What can hang from each mark
J: H R
L: Q
E: G U
A: U
Q: C G L R
U: E
H: J
C: Q
R: J
G: E Q

Every row comes from one small tree of marks. The marks that hang from a mark follow it in brackets, in alphabetical order. Every link used is in the known rows. Which tree was each row made from?
Known rows
J{H R}: [ 12.0   4.5   2.0  -1.6   1.7  -7.6 -11.4  -6.9  21.8   7.4  17.6 -14.1
  -2.4   7.1  16.3  10.3  -3.9  19.3 -12.7 -16.0  -1.6]
G{E{U} Q{C R}}: [  3.4  11.4  26.1  16.7  49.7   2.0 -21.1 -32.3  16.7 -22.3  13.8  -2.3
  43.7  20.3  -1.2 -45.8  -6.3  10.1  42.0 -38.5 -41.7]
C{Q{L R}}: [ -3.4  -9.3 -21.4  17.5  -5.6  11.3 -16.8 -15.0 -16.5 -46.0   0.8  -8.1
   8.0 -13.0  -9.9   8.4   7.1  -0.8  13.4 -14.1 -29.8]
G{E Q}: [ 10.4  10.5  16.4   9.5  21.9  -1.2  -7.0 -19.8  27.8  14.2  -5.4  -9.6
   0.9  16.1   7.3 -32.7   0.0   3.3  27.9 -26.4 -20.6]
C{Q}: [ -6.6   2.2 -10.9   3.3 -17.9  -3.9 -10.4 -15.5   2.4  -8.9  -7.8  -2.9
  -8.5  -4.9 -10.1   5.5   9.1  -3.2  10.2  -8.0 -16.5]
A{U{E{G}}}: [ -2.1   2.5   6.7  15.1  -2.7  16.5   4.4   3.6 -35.5 -20.6  -4.8  13.2
  41.0  16.9  18.8 -13.0  -7.0 -13.4  -1.3  -8.3 -22.9]
G{E{U} Q{R{J}}}: [  3.1  14.9  19.0  23.4  34.0  -2.6 -14.4 -32.0  -3.7  -6.2   8.1  -6.3
  18.7  21.2  -6.7 -43.2   2.3  13.6  39.8 -35.4 -31.1]
E{G{Q{C L R}} U}: [ -3.2   8.1   3.3  18.6  32.4  27.3 -15.0 -16.7 -44.2 -64.7   6.0  31.7
  38.2  -6.8 -10.7  -0.6 -10.0  14.7  33.3 -34.1 -23.4]
R{J}: [-16.7  10.1  -2.2  -4.2  -5.4 -20.2   5.8  -2.9 -25.9  12.5   1.2   1.7
 -19.7  -5.3 -20.3 -15.6   3.4  10.5  15.8   2.0   4.8]
U{E{G{Q{C L R{J}}}}}: [  7.4  -2.6  -1.5  16.5 -10.6  20.2 -12.1 -14.0 -26.8 -29.9  14.3  -2.4
  27.2  -8.0  -0.5 -24.9  -3.6  -1.7  24.5 -29.2 -14.8]
H{J}: [-19.4   2.9  -0.2   6.5   1.6 -19.8   3.6   7.8 -14.9 -25.6  12.6   7.5
 -19.7   7.5 -16.3 -16.6  17.9  15.2 -11.5   6.1   5.5]
E{G U}: [ -2.7   6.9   6.0  11.1  10.8  22.9  -4.2  -6.2 -44.9 -29.1   6.5  38.7
  21.5   4.1  -2.5   9.0  -3.4  12.3   9.6 -22.6   2.0]
Q{G R}: [  0.2  -9.4  -9.0  15.0  -5.8  29.5 -17.9  -8.1 -28.6 -30.3  22.9  -2.4
  12.9 -32.1  -3.8  10.3  -1.0  13.6   8.0 -26.2 -18.8]
C{Q{G R}}: [ -7.8  -4.3 -17.0  14.2 -22.0  16.3 -22.6 -21.9 -17.9 -28.7   8.1  -5.6
   1.3 -27.5 -13.1  13.2   9.1   5.1  16.2 -27.0 -29.6]
G{E{U} Q}: [  6.4  15.5  21.7  16.7  33.8   0.7  -6.6 -22.3  12.6   7.9  -2.8   3.5
  19.7  30.3   1.6 -33.7   0.6   7.1  31.0 -29.1 -23.2]
C{Q{G{E{U}} L R{J}}}: [-13.6  -5.7 -17.1  24.5  -0.3  17.0 -17.5 -20.1 -46.0 -35.4  13.0   8.0
  10.1 -13.8 -19.6  -4.9   8.1  16.4  29.3 -31.1 -33.4]
R{J{H}}: [-11.5  16.8  -3.4  -4.2  11.8 -20.1  11.3  -3.0 -24.2  27.6   4.5  -1.3
 -27.0   3.6 -11.2 -15.8   6.1  19.8  10.0   4.4   7.3]
E{G{Q{C L R{J}}} U}: [-10.1  11.6   2.5  18.1  30.5  19.7 -12.8 -17.4 -53.0 -60.3   5.8  32.1
  31.9  -7.6 -17.4  -6.2  -8.8  18.4  39.4 -33.8 -21.0]
G{Q{C R}}: [ -0.6  10.2   5.4   3.9  20.6  -4.3 -18.9 -21.9  16.6 -32.7   1.1 -16.0
  17.6 -14.1 -10.2 -16.8  -6.1   2.5  33.3 -20.7 -33.8]
G{E{U} Q{L}}: [  6.4   8.7  13.0  23.9  42.3   8.4  -3.7 -14.6  -2.9  -8.9  -4.6   9.0
  23.3  30.5   1.0 -30.2  -1.9   8.8  31.7 -25.8 -24.9]
Q{L R{J}}: [ -6.1 -10.6 -17.1  17.9  13.7   7.9  -5.5  -1.7 -45.0 -45.0  13.4  -6.3
   7.6 -15.4 -14.0  -6.0  -1.7  11.3  15.2  -6.7 -15.3]
L{Q{C}}: [-12.5  -0.1   3.4  -0.5  -2.9 -12.0   0.1 -16.6   7.6 -14.9  -3.7  -5.0
  21.6   9.4  -9.0  -2.8 -13.8   1.0  17.1  -6.7 -17.0]

Write each row's tree
[ -1.3 -10.3  -0.5  19.8 -12.2  14.9  -9.2 -24.7 -12.3 -18.2  11.2 -11.0
  17.9   0.7  -0.2   1.9  -8.1  10.8  16.8 -31.5 -24.6] -> L{Q{G{E} R}}
[ -4.2 -15.3  -7.3  10.1  35.8  12.7 -15.4  -1.9 -17.4 -69.5  20.3  -0.7
  44.3 -16.3  -6.6  -9.4 -15.2   5.7  17.2 -10.6 -29.6] -> Q{C L R}
[-15.7  -7.3 -27.4  18.2 -14.0  13.7 -16.2 -14.9 -46.0 -40.6   7.3   1.3
  -3.6 -31.0 -24.3   8.1   7.8  13.2  25.2 -23.0 -29.8] -> C{Q{G L R{J}}}
[-19.4  -0.1  13.5   9.8  27.6   9.8 -20.6 -20.5 -36.8 -28.4  41.0  13.4
  41.3 -16.0 -19.8 -34.1 -10.2  28.5  38.1 -39.5 -32.7] -> Q{C G{E{U}} R{J}}
[ -4.9  -8.0  -8.1  17.4 -19.5  13.3  -7.5 -20.3 -20.2 -26.1   6.0 -11.2
  14.5  -8.8  -7.4  13.8  -7.7   7.8  15.0 -23.7 -21.8] -> L{Q{G R}}
[ -1.1  16.7   7.2  15.0  15.6  20.6  -7.4 -15.3 -36.1 -31.2  -4.8  31.7
  16.2   1.7  -8.0   3.8  -2.5  12.5  24.9 -29.4  -8.7] -> E{G{Q} U}
[ -8.3  -0.8 -23.0  15.5   0.6   1.9 -11.2 -16.7 -28.1 -32.8   3.4  -8.6
  -4.4 -11.7 -14.8   0.5  10.0   9.1  18.1 -11.4 -25.7] -> C{Q{L R{J{H}}}}
[ 12.9   0.2  -4.8  19.4  -8.8  24.8  -8.5 -12.7 -28.5 -17.7  13.8  -6.4
  15.9  -2.1   6.4 -19.7   1.6   1.4  17.7 -27.0  -9.3] -> U{E{G{Q{L R{J{H}}}}}}
[-14.5  -9.6   2.9  11.2  40.7  24.2  -6.1   5.2 -35.5 -32.4  22.4  36.5
  48.1  -2.6  -8.2 -16.7 -16.1  21.2  26.8 -26.0 -24.2] -> Q{C G{E{U}} L}
[-13.2  -3.8  -9.2  15.7 -22.5   4.3  -5.8 -22.3 -33.1 -19.7   7.0 -10.6
   5.3 -11.9 -17.6   6.8  -5.6  14.1  22.2 -21.3 -19.1] -> L{Q{G R{J}}}
[ -8.6  -1.5  -7.9   7.9 -17.3  10.7 -13.4 -17.2  -6.8  -0.7   2.9   6.6
  -4.7 -10.7  -7.9   0.2   8.2   7.4  16.9 -25.8 -21.0] -> C{Q{G{E}}}
[  1.1  10.6 -12.1  17.6  24.1   0.0  -5.9 -13.4 -18.1 -26.0  -4.1 -16.0
  -6.5 -10.2 -10.8 -11.5   1.6  11.7  31.2 -14.0 -23.8] -> G{Q{L R{J{H}}}}
[ -4.7   8.8  -1.8   3.5  28.0  -4.1  -5.0  -5.6   5.0 -29.5 -11.9  -0.1
  12.7  -8.3 -12.2 -12.5  -9.3   2.9  32.6  -9.8 -25.2] -> G{Q{C L}}
[-18.4   1.5  -3.9   5.6  -1.5  -2.4  -7.2 -24.7 -25.0 -22.9  14.3  -8.1
  17.0 -10.1 -17.7  -3.2 -11.4  20.9  28.1 -23.2 -26.3] -> L{Q{C G R{J{H}}}}
[-15.6  -1.5  10.0   7.5   4.0   2.1  -3.5 -19.9  -9.4 -10.2   7.9  10.9
  33.2  13.0  -9.5  -8.1 -14.9  12.8  25.3 -25.9 -22.9] -> L{Q{C G{E{U}}}}
[-11.9   2.0 -14.2   9.0 -18.0  -6.0 -16.7 -25.8 -14.0 -23.3   3.4 -13.3
  -6.1 -14.7 -18.3  -3.0  11.8   2.7  20.0 -14.3 -24.9] -> C{Q{R{J}}}
[-17.2  -4.6   4.4   9.9  -2.7  -1.0 -10.5 -28.1 -18.1 -22.3  17.5  -5.3
  24.9  -5.1 -15.0 -15.6 -14.5  18.4  33.4 -32.0 -29.5] -> L{Q{C G{E} R{J}}}
[ -8.7  -1.4  -5.3  12.4 -14.5  -8.3  -2.4 -24.7 -16.8 -19.1   1.3 -18.2
   5.1   3.4 -12.9  -1.4  -5.2   6.0  17.6 -11.8 -16.2] -> L{Q{R{J}}}
[  5.2 -13.0   2.0  18.9   4.4  30.9 -19.4 -12.8 -18.1 -18.5  29.6  -3.2
  19.6 -17.9   5.3  -7.9  -1.9  16.3  11.9 -36.8 -22.2] -> Q{G{E} R}
[ -8.1  -6.8  14.2  12.2  30.9  23.4 -25.2 -17.8 -17.6 -37.4  40.2  13.3
  53.3 -11.6  -5.6 -22.9 -12.3  20.7  27.4 -40.7 -35.8] -> Q{C G{E{U}} R}
[ -8.4   9.1   8.9  15.0   3.9   9.7  -3.0  -7.2 -38.4 -32.7  -1.8   7.3
  44.8   8.9   8.0 -26.1  -8.5  -8.9  17.6 -16.4 -35.8] -> A{U{E{G{Q{C R{J}}}}}}
[-13.9  -8.9  -4.9  14.2  44.5  19.7 -12.7  -6.3 -45.9 -39.5  38.7  11.3
  30.4 -20.3 -10.1 -28.4 -11.6  34.7  34.3 -32.6 -32.1] -> Q{C G{E} L R{J{H}}}
[  2.9  11.1  22.3   1.5  33.6  -8.3 -10.8 -21.3  35.8   2.7   0.5  -5.1
  16.0  13.1   2.6 -42.6  -7.7   5.7  35.8 -28.2 -29.0] -> G{E Q{C}}
[ -7.8 -16.7   0.6  22.3  44.5  35.1 -20.4  -5.7 -40.6 -63.0  37.7  21.9
  62.2 -12.7  -6.9 -18.0 -16.4  23.5  29.5 -37.3 -39.2] -> Q{C G{E{U}} L R}
[ -9.6   1.0  -4.7  12.5 -11.1  11.6 -13.8 -18.7 -14.5  -3.7   4.5  11.7
   5.7  -3.0 -10.7  -0.6   9.2   9.2  18.0 -27.5 -23.0] -> C{Q{G{E{U}}}}
[  1.2   7.8  -2.5   8.3  -2.8  16.3 -12.5 -17.5 -25.9 -32.6  -0.9   6.2
  -9.6 -26.6  -5.3   0.0  -2.4  12.4  27.7 -31.2 -10.8] -> E{G{Q{R{J}}}}
[-11.7  -5.0 -22.8  16.0  -7.1   1.8 -13.7 -16.7 -29.9 -40.0   1.2  -8.2
  -1.7 -15.9 -20.3   0.6   8.5   4.1  21.1 -12.2 -27.4] -> C{Q{L R{J}}}
[ -0.5   6.7   7.0  17.7  -1.5  14.7   2.3  -1.5 -31.3 -21.1 -10.9   9.6
  38.3  15.9  17.5 -16.1  -6.0 -13.4   6.6 -11.6 -28.6] -> A{U{E{G{Q}}}}
[-13.7  -3.9   7.0   4.1  -2.8   1.5  -2.9 -18.3  -1.9  -7.6   6.8   5.0
  23.9   5.4  -6.7  -7.3 -15.4  11.4  24.1 -24.8 -21.6] -> L{Q{C G{E}}}
